What can hang from each mark:
Z285: Z544 Z825
Z825: Z325 Z929
Z901: Z325 Z929
Z325: Z825 Z901 Z931
Z931: Z325 Z929
Z929: Z825 Z931

Every row comes from one small tree of marks. The marks that hang from a mark follow it in brackets, in the order of their numbers. Every link used is in the known rows. Which tree was each row made from?
Known rows:
Z901{Z325{Z825} Z929}: [-7.44 -0.27  0.70 -1.75  0.62 -1.72  0.43 -3.05  2.30 -4.81  0.52 -0.01
  2.88 -1.06 -1.57 -3.15 -0.03  0.69]
Z285{Z544 Z825{Z325{Z901{Z929} Z931}}}: [-1.84 -0.46 -1.13  1.16  3.89 -3.62 -0.10  0.59  2.32 -3.96  3.14 -3.49
  0.66  0.74  1.05  1.94 -0.92  2.46]
Z325{Z901 Z931}: [ 0.05 -2.85  1.46  0.55  2.24 -1.52  2.82 -2.27  0.84 -1.35 -1.03 -2.33
 -2.36  2.48 -0.58 -2.15  0.93  1.10]
Z901{Z325}: [-6.03 -3.13  0.31 -1.37  0.04 -1.91  0.67 -1.70  2.03 -1.44 -0.51  1.06
 -1.38  2.86 -1.06 -0.59  1.17  0.21]
Z931{Z325}: [-2.52  0.17  1.12 -0.95  1.59 -2.14 -0.68 -1.13 -0.02 -1.19 -0.87  2.38
 -1.44  0.77 -1.66 -0.06  1.20 -0.77]
Z931{Z325{Z825 Z901} Z929}: [-0.38  2.13 -3.15  0.09  2.31  0.89  4.08 -5.28  0.48 -5.26  0.17  1.24
 -0.43  0.97 -1.91 -3.93  0.69  3.02]
Z929{Z825 Z931{Z325{Z901}}}: [ 1.15 -1.35 -0.74  1.65  2.16  0.59 -1.44 -2.32 -0.27 -3.19  0.12  1.74
 -1.54 -2.90 -3.60 -1.93  0.17  1.60]
Z285{Z544}: [-4.45  0.27  1.12 -1.10 -1.17 -1.61 -1.18  0.05  0.55  0.21  0.36  0.69
 -1.79  2.83 -1.31  2.12  1.94 -2.52]
Z929{Z825}: [-4.17 -1.91  1.84  0.62  1.38  0.58 -2.40  0.14  1.25 -0.69 -0.99 -0.30
  0.01 -1.77 -1.19  0.10  0.88 -0.56]
Z931{Z929}: [-3.37 -0.21  1.42 -0.76  1.11  0.42  1.14 -0.74  0.88  0.05 -1.66  1.52
 -1.30  1.54 -1.04  0.32  1.00 -0.39]
Z825{Z929{Z931{Z325}}}: [-0.08 -0.23  1.71 -0.80  2.06 -1.12 -0.20  0.49  0.80  0.14 -2.73  4.49
 -0.28 -1.56 -0.30 -0.18 -0.29 -1.02]
Z825{Z325 Z929{Z931}}: [-1.02 -0.49  1.34  0.10  2.33 -1.15  1.19  3.77  2.24  2.05 -2.20  2.95
 -1.51 -1.27  2.39  2.58 -0.75 -1.30]
Z325{Z901{Z929{Z931}}}: [ 0.11 -0.81  2.05  0.26  0.92 -0.68 -1.28 -2.94 -1.06 -1.48  0.69  1.14
  0.60 -2.65 -2.69 -1.28 -1.03 -1.36]
Z325{Z931}: [-3.19 -2.61  3.20 -0.57  1.88 -2.81  2.04  0.82  1.80 -0.47 -2.40 -0.89
 -1.54  1.99 -0.60 -1.14  1.44 -0.38]
Z931{Z325 Z929{Z825}}: [-2.59  0.24  0.03 -0.28  2.28  1.61 -1.37 -1.09  0.98 -2.57 -1.17  2.09
 -0.25 -2.40 -3.38 -0.39  0.64  2.12]
Z929{Z931{Z325}}: [-1.63 -0.55  1.38 -0.81  1.05 -2.54 -0.02 -0.11  0.07 -0.98 -1.32  4.39
 -1.79 -0.49 -2.60 -0.43  0.71 -1.40]
Z285{Z825{Z929}}: [-3.14 -1.91  0.86  0.88  4.50 -0.12 -1.20  1.48  2.84 -0.80 -1.46 -0.17
  2.32  0.87  4.33  0.89 -1.53 -0.12]
Z901{Z325{Z825{Z929{Z931}}}}: [-4.60 -1.79 -0.53 -0.97  0.63 -0.88  2.96 -0.50  4.51 -3.00 -2.04  2.69
  1.45 -0.21  0.97 -3.49 -0.26  0.78]

Which tree is each row?
[-1.29 -0.83 -3.59  1.29  3.63 -1.90  3.79  0.62  3.20 -3.78  2.14 -2.60
 -2.35  4.53  1.75  1.61 -0.04  4.44] | Z285{Z544 Z825{Z325{Z901 Z931{Z929}}}}
[-2.58 -0.73  2.07 -0.44  3.16 -1.08  3.82  0.84  3.81 -1.97 -3.54 -1.11
  1.54  0.05  2.03 -3.39  0.07  0.61] | Z325{Z825{Z929} Z931}
[ 0.30  1.07  0.97 -0.55  2.53 -0.88 -1.92 -4.86 -2.09 -2.92  1.19  0.82
  0.77 -2.13 -3.07 -0.92 -0.66  0.41] | Z931{Z325{Z901{Z929}}}
[ 1.01  1.65 -1.83  0.28  3.31  0.70  2.54 -3.90  1.09 -3.46 -0.64  0.65
  0.89 -0.55  0.98 -3.16 -0.56  1.89] | Z931{Z325{Z825{Z929} Z901}}
[-1.25 -1.46 -0.13  0.90  2.50 -1.60  4.94 -2.80  2.22 -4.13 -0.97 -2.49
 -0.55  1.99 -0.18 -4.79  1.00  1.65] | Z325{Z825 Z901 Z931}
[ 1.02  0.80 -1.36 -0.40  2.09  0.96  1.99 -4.60 -0.68 -2.49  0.19  1.99
 -2.36  1.49 -2.61 -1.33  0.58  2.31] | Z931{Z325{Z901} Z929}
[-5.74  0.07 -2.09  0.68  2.40 -3.24 -0.51  3.21  2.94 -1.48  2.24 -0.26
 -1.34  3.36  2.84  4.30  0.05 -0.69] | Z285{Z544 Z825{Z325}}
[ 2.31 -0.79 -0.61  1.47  2.58 -0.08  2.02  0.80  1.41  1.23 -0.81  1.70
 -2.12 -0.80  2.22  1.69 -1.03  0.26] | Z825{Z325{Z901} Z929{Z931}}
[-0.03  0.36 -0.88  1.04  2.89  1.49  2.63 -3.07  1.59 -2.08 -0.97 -0.98
  1.25  0.15  2.28 -2.77 -0.51  0.78] | Z325{Z825{Z929} Z901}
[ 0.95 -0.07 -0.61  1.30  1.97  1.29  2.91 -1.87  2.10 -2.16 -1.41  1.10
  0.86 -1.15  1.33 -3.59 -0.73 -0.04] | Z325{Z825{Z929{Z931}} Z901}
[-2.95 -2.35  2.05  0.06  2.52  0.89  1.15  0.89  2.67 -1.61 -2.70 -1.25
 -0.72 -1.15 -1.96 -1.77  0.92  2.50] | Z325{Z931{Z929{Z825}}}
[-0.79  0.72  0.63  0.38  1.23 -0.43  1.04 -3.50  0.32 -4.29  0.87  0.72
  2.19 -3.27 -2.14 -4.06 -0.74 -1.12] | Z325{Z825 Z901{Z929{Z931}}}
[-1.17 -0.19  1.44  0.08  2.88 -1.42  2.63 -3.71  1.15 -4.90 -0.08 -3.02
  2.26 -1.53 -1.54 -4.80 -0.19  1.43] | Z325{Z825 Z901{Z929} Z931}
[-4.09  0.67  2.16  0.28  2.80 -0.32 -3.57  1.67  0.94 -0.67  0.11 -0.66
  1.51 -5.66 -0.95  2.55 -0.52 -0.28] | Z901{Z929{Z825{Z325}}}
[-3.46 -2.24  1.58  0.88  3.29 -1.90  0.94  3.46  3.46 -0.91 -1.84 -1.94
 -1.97 -1.63  0.14  1.28  0.65  1.62] | Z929{Z825{Z325{Z931}}}
[-6.70 -1.77  1.52 -1.94  1.50 -3.34  2.66 -2.09  3.61 -5.63 -0.90 -1.44
  2.74 -0.83 -1.92 -4.84  0.22  2.15] | Z901{Z325{Z825 Z931} Z929}
[-2.30 -2.44  1.18  1.03  4.02 -0.50 -0.72  2.29  3.20 -0.93 -1.53  1.81
  2.18 -0.18  3.43 -0.14 -2.00 -0.97] | Z285{Z825{Z929{Z931}}}
[-1.82  0.10 -0.98 -0.12  2.60 -1.86 -1.84  1.79  2.30 -2.50  0.22  3.28
  1.09  0.52  1.10  1.67 -1.21 -0.49] | Z285{Z544 Z825{Z929{Z931{Z325}}}}
